What can hang from each mark
K_492: K_450 K_973
K_973: K_492
K_185: K_885
K_885: K_185 K_391
K_896: K_450
K_391: K_492 K_896
K_450: K_492 K_885 K_896

Known rows, with every way that one mark hangs from another
K_896(K_450(K_492(K_973))): [-30.0  33.9  31.6 -34.6  -0.3 -33.5   3.8  18.0  24.1  22.5  -1.5 -18.5
 -18.6  -2.9   8.5  -8.0 -59.7]
K_885(K_185 K_391(K_896(K_450(K_492)))): [  5.4   1.5 -44.1  13.9 -15.9   3.7  50.4  11.8 -19.1  -6.2  17.6   5.3
 -23.5 -15.3  38.9  -4.8  -6.7]
K_492(K_450(K_885(K_391) K_896) K_973): [-30.0  -4.6  32.3  23.7  22.4  20.9  -3.1 -39.2   4.4  12.1 -23.0 -33.3
 -23.8 -22.0 -26.7   7.0  23.3]
K_450(K_896): [ -7.7  12.8  17.3 -23.3 -25.7  -9.7 -37.6   7.6  -0.3  21.6  21.8   0.8
  33.1   0.8 -17.3  22.6 -28.5]
K_896(K_450(K_492 K_885)): [  2.2  18.9  24.6 -17.1  12.8 -26.1   8.3  32.3  58.0   7.1  46.4 -26.5
 -12.7  22.2  10.4  -0.6 -49.9]
K_885(K_185 K_391(K_492 K_896(K_450))): [ 21.4  -0.3 -50.1  -5.2 -18.7   9.1  18.6  -2.9 -38.7  -2.5   0.0  34.7
   2.1 -19.6  17.6  -8.5  14.5]
K_450(K_492(K_973) K_885(K_391) K_896): [ -1.1 -40.9  35.2  16.6   1.2  18.9  20.5 -13.4  27.0 -20.8 -23.8 -35.8
 -27.2  12.8 -13.7  11.3   7.2]
K_185(K_885(K_391(K_492(K_973) K_896(K_450)))): [ -7.6  31.7 -13.5  -0.8   5.7  24.2  -7.9   5.6   3.5  -0.2  15.3  45.6
 -28.6 -18.7   1.8 -16.5   9.1]
K_391(K_492): [ 10.1  21.2  -0.8 -31.0  -1.5 -25.3 -38.2  17.8  -5.6  14.7   9.7  39.9
  37.7  12.2  -7.9   7.3 -24.3]
K_885(K_185 K_391(K_492(K_973))): [ 20.6 -18.7 -17.5  -9.3   1.5   3.7  -2.5 -24.7 -51.2  -7.3 -66.9  38.6
  14.4  -2.0 -14.9  -6.7  15.7]
K_450(K_885(K_185 K_391(K_492)) K_896): [ 48.3 -65.2 -13.6   4.2  -9.7  26.9   1.6 -12.3 -15.4 -34.2 -22.4   2.6
  28.6  10.4 -19.0   4.8  46.6]
K_492(K_450 K_973): [-48.9  58.8  19.7 -11.0  20.7 -26.3 -30.6 -12.2 -15.2  45.1 -13.8   3.5
   2.8 -20.6  -8.6  -1.5 -28.2]
K_885(K_185 K_391(K_492)): [ 33.9 -16.6 -35.3  -3.9   3.2   1.4   1.0  -2.6 -46.6  -8.7 -23.1  45.0
  29.3  -2.4  -3.4   2.4  17.2]
K_973(K_492(K_450(K_896))): [-36.9  21.7  31.6 -15.7   0.7 -18.6 -26.3  -1.6  -3.4  34.3  50.4 -36.2
  28.0 -44.5 -18.0   9.8   6.5]
K_185(K_885(K_391(K_896))): [ -0.2  44.3 -35.3  32.2   6.1  22.1 -15.2   9.7  -5.5   7.0  61.7  60.1
  -9.2   2.6   3.9  14.8  -1.0]
K_450(K_492(K_973) K_896): [-20.9  -8.7  36.2 -22.1 -24.1 -13.8 -11.6  11.0   9.0   2.6 -19.2 -24.6
   4.8   0.1  -1.6   6.9 -25.0]
K_896(K_450(K_885)): [ -1.0  39.4  21.5 -23.9  10.2 -21.6 -18.7   7.9  43.9  24.4  43.6  -8.6
   2.7  27.7 -17.8   6.5 -50.3]
K_450(K_492 K_885(K_185 K_391) K_896): [ 35.2 -64.0  -8.0  23.4  -7.3  21.6  31.0   5.1   2.8 -36.0  -3.6 -29.0
   1.1  11.6   1.4   8.9  27.7]
K_896(K_450(K_492(K_973) K_885)): [-13.2  16.5  42.7 -22.6  12.7 -22.8   7.6  11.6  54.7   6.4   3.6 -32.1
 -24.8  23.3  -2.5  -9.3 -48.6]
K_450(K_492(K_973) K_885(K_185) K_896): [ 16.1 -51.3  19.2  -9.8 -21.9   2.5   6.1   2.1  11.9 -29.5 -38.3 -39.0
  13.7  25.1  -5.3  -6.3   6.3]

Rows
[-18.5  32.7 -23.8  48.7  22.8  14.9   9.8 -23.3  -0.3  17.0  33.6   9.4
 -25.6  -3.9  10.0   9.9  16.5]	K_492(K_450(K_885(K_391(K_896))))
[ 15.4 -13.9 -42.2   4.5 -23.5  17.2   7.7 -30.0 -59.0 -14.2 -58.8  47.3
   6.6   2.6   2.7  -8.8  30.3]	K_885(K_185 K_391(K_492(K_973) K_896))
[ 31.9 -17.4 -12.1   1.1   1.8 -17.9   8.3  22.7  13.0 -20.0   8.2  -4.3
  19.3  40.7   9.7  -0.7 -12.4]	K_450(K_492 K_885(K_185))
[ 51.6 -33.6 -26.6   8.2  15.0  10.1   2.5 -10.2 -17.2 -23.3 -18.5  29.2
  20.7  25.0 -14.1   0.1  27.7]	K_450(K_885(K_185 K_391(K_492)))
[  2.1  -1.8  -8.9  -7.4 -20.8  -6.7  27.7   2.8  18.7 -15.0 -12.6 -21.1
 -18.7  26.6  22.8 -22.9 -15.7]	K_391(K_896(K_450(K_492(K_973) K_885(K_185))))
[  0.3  -9.7  22.8  20.1  24.8   1.4  21.3 -12.4  26.5  -9.8 -19.7  -9.0
 -34.6  29.9  -7.7   8.1 -11.5]	K_450(K_492(K_973) K_885(K_391))
[-24.1  34.1 -24.9  27.2  27.9  24.4 -14.7  -0.2 -21.8   3.4   4.5  48.9
 -22.8 -39.0  10.9 -18.0  43.0]	K_185(K_885(K_391(K_492(K_450 K_973) K_896)))
[-19.3  40.4  -9.1 -12.7 -21.6 -23.3  12.5  32.7  20.5  17.1  51.5  -2.3
 -13.9  -1.7  34.4  -0.1 -47.2]	K_391(K_896(K_450(K_492)))
[ -3.9 -26.4  45.7 -11.4 -13.9  -3.7  -6.6   5.5  40.2 -13.1 -15.3 -37.4
  -1.8  27.4 -11.2   4.7 -14.9]	K_450(K_492(K_973) K_885 K_896)
[ -4.8  40.3 -14.0 -31.6 -25.9 -16.4 -16.5  19.1   2.3  22.3  30.7  29.7
  11.5  -3.8  16.3  -3.3 -27.9]	K_391(K_492 K_896(K_450))
[-22.3  -3.1  11.5   9.5  29.1  27.7 -24.6   3.8 -13.0  -0.5  -5.4  11.5
  -7.0 -57.9 -11.5 -12.7  49.6]	K_185(K_885(K_391(K_492(K_450(K_896) K_973))))
[-12.9 -14.4  13.9  -2.6  -0.5   3.4 -16.9 -23.0 -13.2   4.2 -38.8 -38.2
  18.6  -9.4 -18.8 -11.0  22.8]	K_492(K_450(K_885(K_185) K_896) K_973)
[ 31.4 -49.2   1.2  -5.3 -22.2  -1.7   5.8  22.9  15.5 -30.3   3.8 -31.2
  25.0  25.0   4.6   1.9   5.5]	K_450(K_492 K_885(K_185) K_896)
[ 22.4 -33.4  -2.5  20.4  14.6   5.8  33.2 -15.0  -2.3 -28.9 -43.0  -8.7
 -17.3  26.6  -1.4  -2.8   8.9]	K_450(K_492(K_973) K_885(K_185 K_391))
[-16.3  25.6 -16.0  15.8  -8.3  -2.9  38.3  13.4  10.8  12.0  40.7   1.2
 -39.8 -13.7  36.5   5.8 -27.0]	K_885(K_391(K_896(K_450(K_492))))
[-19.0   4.7  40.5  -3.8  12.6  -9.4 -23.5  -6.1  25.6  17.6  54.2 -50.6
  19.8 -19.5 -27.0   7.7  18.5]	K_973(K_492(K_450(K_885 K_896)))
[ -2.8   4.1  32.2  -5.7  10.5 -19.2  -3.6   6.6  39.1  -3.7 -10.5 -12.0
  -8.3  42.3  -5.3   1.1 -33.5]	K_450(K_492(K_973) K_885)
[-19.3  11.1  21.8   2.1  10.9  -3.4 -25.5   0.3  21.6  20.0  27.7 -31.4
  15.4 -10.3 -12.7   9.0   1.4]	K_492(K_450(K_885 K_896))
[  6.9 -34.3 -25.3   6.3   4.5  14.1   3.4  -6.5 -53.0  -4.3 -23.0   0.3
  22.9 -56.1   5.0  -4.3  55.6]	K_885(K_185 K_391(K_492(K_450(K_896))))
[  9.4  11.0 -33.7  10.9 -11.9   9.9  -3.7  -5.7 -24.5   3.3  10.3  52.8
   3.1   1.6   9.1  13.3   7.4]	K_885(K_391(K_492 K_896))
[-11.4   2.2 -44.9  18.9   2.2  15.6  13.4 -31.5 -67.7   0.1 -54.1  31.6
  -4.9 -37.6  19.0 -19.4  46.6]	K_885(K_185 K_391(K_492(K_450 K_973) K_896))
